Known rows, with every step that occurs
T, R: [ -7  -1   0  -4   6 -15 -19  12  15   5   3   3  -2 -22   3 -11 -12   1
 -16   0   3   3  21  -2  13]
R, N, E, P: [ 22   0  -1  -9  -1 -11 -30  20  20   6  10   7  -5  18 -16  12   0  10
  -9   8 -10   9   5  -3   7]
E, P, V: [ 31  -6  -3   3  -3   7 -21   5  19  -3   8  15   8  20   7  -4 -13  14
 -15  10 -11   7   6  -2  23]
Q, V, P, E: [ -1  -6   2   3  -5 -39 -18 -11  14   5   3  18 -32  25 -10   4   0 -28
 -11   5 -16   9   2 -10  20]
N, E, P, V: [ 31  -6  -4   3  -4   3 -25   8  15  -1  12  15   1  51   4   6 -14  14
 -10  12 -10  11   8  -2   6]
E, P, V, Q: [ 32  -5  -3   3  -3   9 -19  -1  14  -4  -8  12   2  23  10   2 -14  -1
 -16   2   2   6   4   2  22]
P, V: [  1  -6   0   0   4   5 -21   6  23   0   7  14   3  -4  11 -10 -14  -7
 -15   9 -10  12   6  -2  14]
P, E: [ -2  -6   0  -5   1 -17 -22   9  22   3   2  15  -3  12 -10 -13  -7 -10
 -15   3  -8  11   7  -2  16]
U, R: [-18  -9   4  -5   7   7 -31  15   7   6  10   8 -10 -24   1 -11  -1   2
 -16   3   6  11  15   1  17]
N, R, U: [-12 -15   1 -11   6 -17 -27  13 -20   9   6  -2 -16 -49  -4  -6 -27  -3
 -13   6 -16  21   5  -4  15]
E, P, V, N, R, T: [ 23 -25   5 -11  -6  -7 -20  11   7  -3   2  -3  23   2  11   8  -7   2
   1   5 -33  10  -6  -3  19]
Q, V, N: [ -5  -7   5 -16   7 -37 -23   0   7   5  -2   8  -8  -1   2   8   4 -19
  -3   1  -2  16   4  -4  18]
T, R, Q, V: [  6   4   4  -2   6 -22 -22  -1   0   9  14  -4   2 -28  19   4 -16 -16
 -14   6  15   4  13  -5  21]
N, E: [ -9  -4  -1  -4   7 -14 -26  15  14   6   6  14 -13  15  -2   1 -10  -3
 -12   6  -4  19   8  -3   0]
G, V: [  2  -3  -2  -1  10 -17 -22  22  12   6   1  10 -11 -29   3  -2 -22  10
 -14  14  -7  15  11   1  10]
E, P, V, Q, R, N: [ 35  -5  -3  -3  -4  32 -26  10  14  -2 -11   2   6  -7   2  22   5 -15
 -22   6   1  -1  -3  -3  22]
V, Q, R: [ -6 -10  -5  -3   8  12 -23  11   3   3 -19   5  -9 -20   7  11  -3 -27
 -25  -2  11  12   1  -2  17]
G, V, N, E, P: [ 22  -8  -1 -10   2 -30 -26  25   5   3  -6   9 -16  38  -3  22 -18  22
   3  10  -6  13   7   2  -7]
G, V, N, E: [ -7  -8   2 -12   8 -32 -28  28   9   5  -9   8 -22  14   0  16 -18   3
   3  10  -3  17   6   1 -16]
U, R, T: [-18 -11  13  -5   6  10 -34  17   2   7  12   4   9 -33   5 -13  14  -4
 -15   2 -10  12  -6   0  23]
R, N, E, P, V: [ 32  -1   0  -4  -6   6 -31  14  25   3  13  10   3  28  -6  11  -2   8
  -9  13 -14   6   3  -4   6]
R, Q, V, N, E: [ -6  -5   6 -14   4 -34 -31   1  -2   8   4   3 -14  22  15  24  -9 -30
   3   3   8  18  -4  -5   0]
R, Q: [-12  -2   3  -5   7  -5 -23  11   9   6   5   6  -3 -23  20  -5 -17 -18
 -14   3   2  15   3  -2  18]
E, P, V, N, R, Q: [ 20 -19  -1 -10  -7  -5 -21   8   5  -3   3  -4   5   4  25  14 -29  -4
  -1   6  -9   8  10  -2  14]
Q, R: [ -8 -11  -5  -3   7  10 -20  17   6   5  -2  10  -3 -22   5   3  -4 -11
 -23   7  -2  12   3  -6  17]
R, T: [ -8  -8   8  -5   7  -8 -23  15  12   6   5   9  15 -24   7 -11   5 -11
 -14   3 -22  18 -14  -3  22]
U, R, Q, V: [ -5  -4   7  -2   5  -1 -35   0  -9  10  21   0  -8 -29  18   3  -4 -16
 -15   8  17  10  10  -2  26]

Rows
[ 21  -9   2 -10  -4  -5 -21   7  16  -6  -5  10   4  32   9   3  -6   5
  -3   3 -11   7   2  -1  16] : E, P, V, N
[-17  -3  10 -12   5   8 -33  22  16   9  12   1  -9 -48  -8  -6   9  -3
 -15   4   1   7  12   0  17] : U, R, N
[-21  -5   8   4  -1  -8 -28  -8  -9   8  16   4 -37 -19  20  10  -2 -28
 -11   6   7   9   4  -7  21] : U, R, Q, V, P
[ 20  -4  -5  -2   0 -15 -24  13  10   4   7  14  -9  40  -6   6 -11  16
 -11   6  -6  14   9  -3   6] : N, E, P
[ 27  -8   0 -12  -1 -38 -24   3   0   5   2   8 -12  54  -7  24   1   3
   2   4  -3  13   2  -5   8] : Q, V, N, E, P
[ 22 -23  -4 -10  -6 -12 -19   9  11  -3  -1   2   2  10   7   9 -19   9
  -1   6 -17   8  15  -2  14] : E, P, V, N, R
[-12 -14  -2  -5   6 -11 -19  13   5   7   9  -3  -5 -44  18   1 -30 -11
 -13   7  -4  17  15  -3  15] : N, R, Q
[-11   2   5   4  -1 -29 -19 -10   1   8   9   0 -26 -15  22  11 -13 -28
  -9   2   5   1   9 -12  17] : T, R, Q, V, P
[ 13  -4   5  -8   1   7 -38  22  10   8  17   3 -12   8 -16  10   8  16
 -11   7   2   6  12  -1   8] : U, R, N, E, P
[-10   0   7 -10   5 -15 -26  13 -17   7   2  -3  -8 -34   0 -13 -18  -2
 -13   1   0   8   3  -3  14] : T, R, U
[-21  -5   8  -5   6  12 -32  14   0   7  12   2  -9 -32  20  -7 -11  -9
 -16   3  13  10  10   1  16] : U, R, Q
[ 30  -9   0  -2  -4  30 -31   4 -27  -2 -12   3  -3   3   8  14 -14 -13
 -22   5   2   7 -16  -3  22] : E, P, V, Q, R, U
[-10 -20   3 -12  -1  -6 -22   8   9  -1   0  -5  -1 -20  29   9 -31 -22
   0   6  -7  13   9  -4   6] : P, V, N, R, Q
[-18  -9   5 -17   6 -26 -26  16  13   4  -7  10 -18  27  -1   7  -4 -12
   1  -2  -4  19   2  -3  -6] : V, N, E
[ 19 -21   3 -17  -6 -11 -26   9 -20  -1  -1  -4  -5  -2   3   7 -28   6
   1   6 -20  12  -1  -4  14] : E, P, V, N, R, U
[ 36   2   2  -3  -6   2 -29  14  25   3  13   0   8  21  -5  11  -4  16
  -7  12  -5  -6  17  -5   1] : T, R, N, E, P, V
[ -5  -6   0   5  -3 -30 -18  13  19   2  -5  17 -39   8  -6   1 -18  -8
 -10  11 -20   8   6  -5   4] : G, V, P, E
[  2  -5   1   0   4   7 -23   0  19  -2 -10  11  -6  -2  13  -3 -16 -20
 -17   0   4  11   4   1  14] : P, V, Q
[-12 -15  -1   4  -2 -33 -17  -9  -3   9  12   0 -32 -30  19  17 -21 -29
  -9   9 -11  16  11 -13  18] : N, R, Q, V, P
[ 24  -5  -3  -7   0  12 -30  19   7   5 -11   1 -10  12 -11  32   7 -13
 -18   3   7   6  -2  -3   7] : V, Q, R, N, E, P
[ -9   2   3  -4   6  -8 -21  11   7   6   5  -3   2 -30  21  -6 -22 -11
 -14   1  11   3  14  -3  12] : T, R, Q
[ -6  -5   0 -11   7  12 -27  24  16   8   0   3   0 -45  -5   8  11 -18
 -21   8  -7   7  -1  -6  20] : Q, R, N
[-17  -7   2   1  -6 -24 -19   2  21   1  -3  19 -33  23  -8  -7  -5 -23
 -12  -1 -19   9   3  -8  12] : V, P, E
[ -6 -12   5  -4   8  15 -24  12  -2   5 -16   2  11 -29  11  11  11 -33
 -23  -3  -5  13 -20  -3  21] : V, Q, R, T
[ -4   5   6 -11   6 -11 -22  19  24   8   5  -2   3 -44  -6  -6   0  -4
 -13   1  -1   0  16  -4  12] : T, R, N
[  7 -11   2   2  10   9 -26  24  -5   6 -18   1   6 -42  13  18  -2 -17
 -20   9  -4  13 -17   0  14] : G, V, Q, R, T
[ -5  -4   2 -11   7  14 -30  17  13   7 -17   1  -8 -43  -3  15  10 -32
 -23  -1   7   7  -2  -3  17] : V, Q, R, N
[-10 -17   1 -14   6 -30 -22  26  -3   6  -6  -8 -13 -46  20  17 -39  -7
   1  10  -3  15  13   1   0] : G, V, N, R, Q
[  6  -5   2  -5   3  29 -28  12  17   1 -12   2  -1 -32   6  16   5 -34
 -23   6   4   4  -3  -3  15] : P, V, Q, R, N
[ 35 -14   1   4  -4  33 -26   7   0  -3 -10   4  25   6  17  16   6 -13
 -23   5 -10   5 -21  -4  26] : E, P, V, Q, R, T
[ -9 -19   5 -20   6 -35 -28  27 -24   8 -10  -8 -23 -51  -1  10 -38   3
   1  12 -15  21   3  -1   0] : G, V, N, R, U
[ 10  -9   0 -15   0 -24 -25  15   8   1  -5   9 -11  53  -5  13  -7   5
   2  -1  -6  13   3  -2   0] : V, N, E, P
[ -1 -23   8 -16   5 -41 -21   5  -2   9   4  -5  12 -31   4  13   2 -19
  -1   3 -24  18  -5  -6  22] : Q, V, N, R, T
[ -8 -10   6 -13   2  -6 -23   8  19  -3  -6  10   0   8  13  -3  -8 -16
  -3   2  -9  11   1  -2   9] : P, V, N
[-11  -9   2  -9   8  11 -31  11 -29   5 -19   1 -18 -33   3   8 -10 -30
 -23  -1   7  15 -14  -3  18] : V, Q, R, U
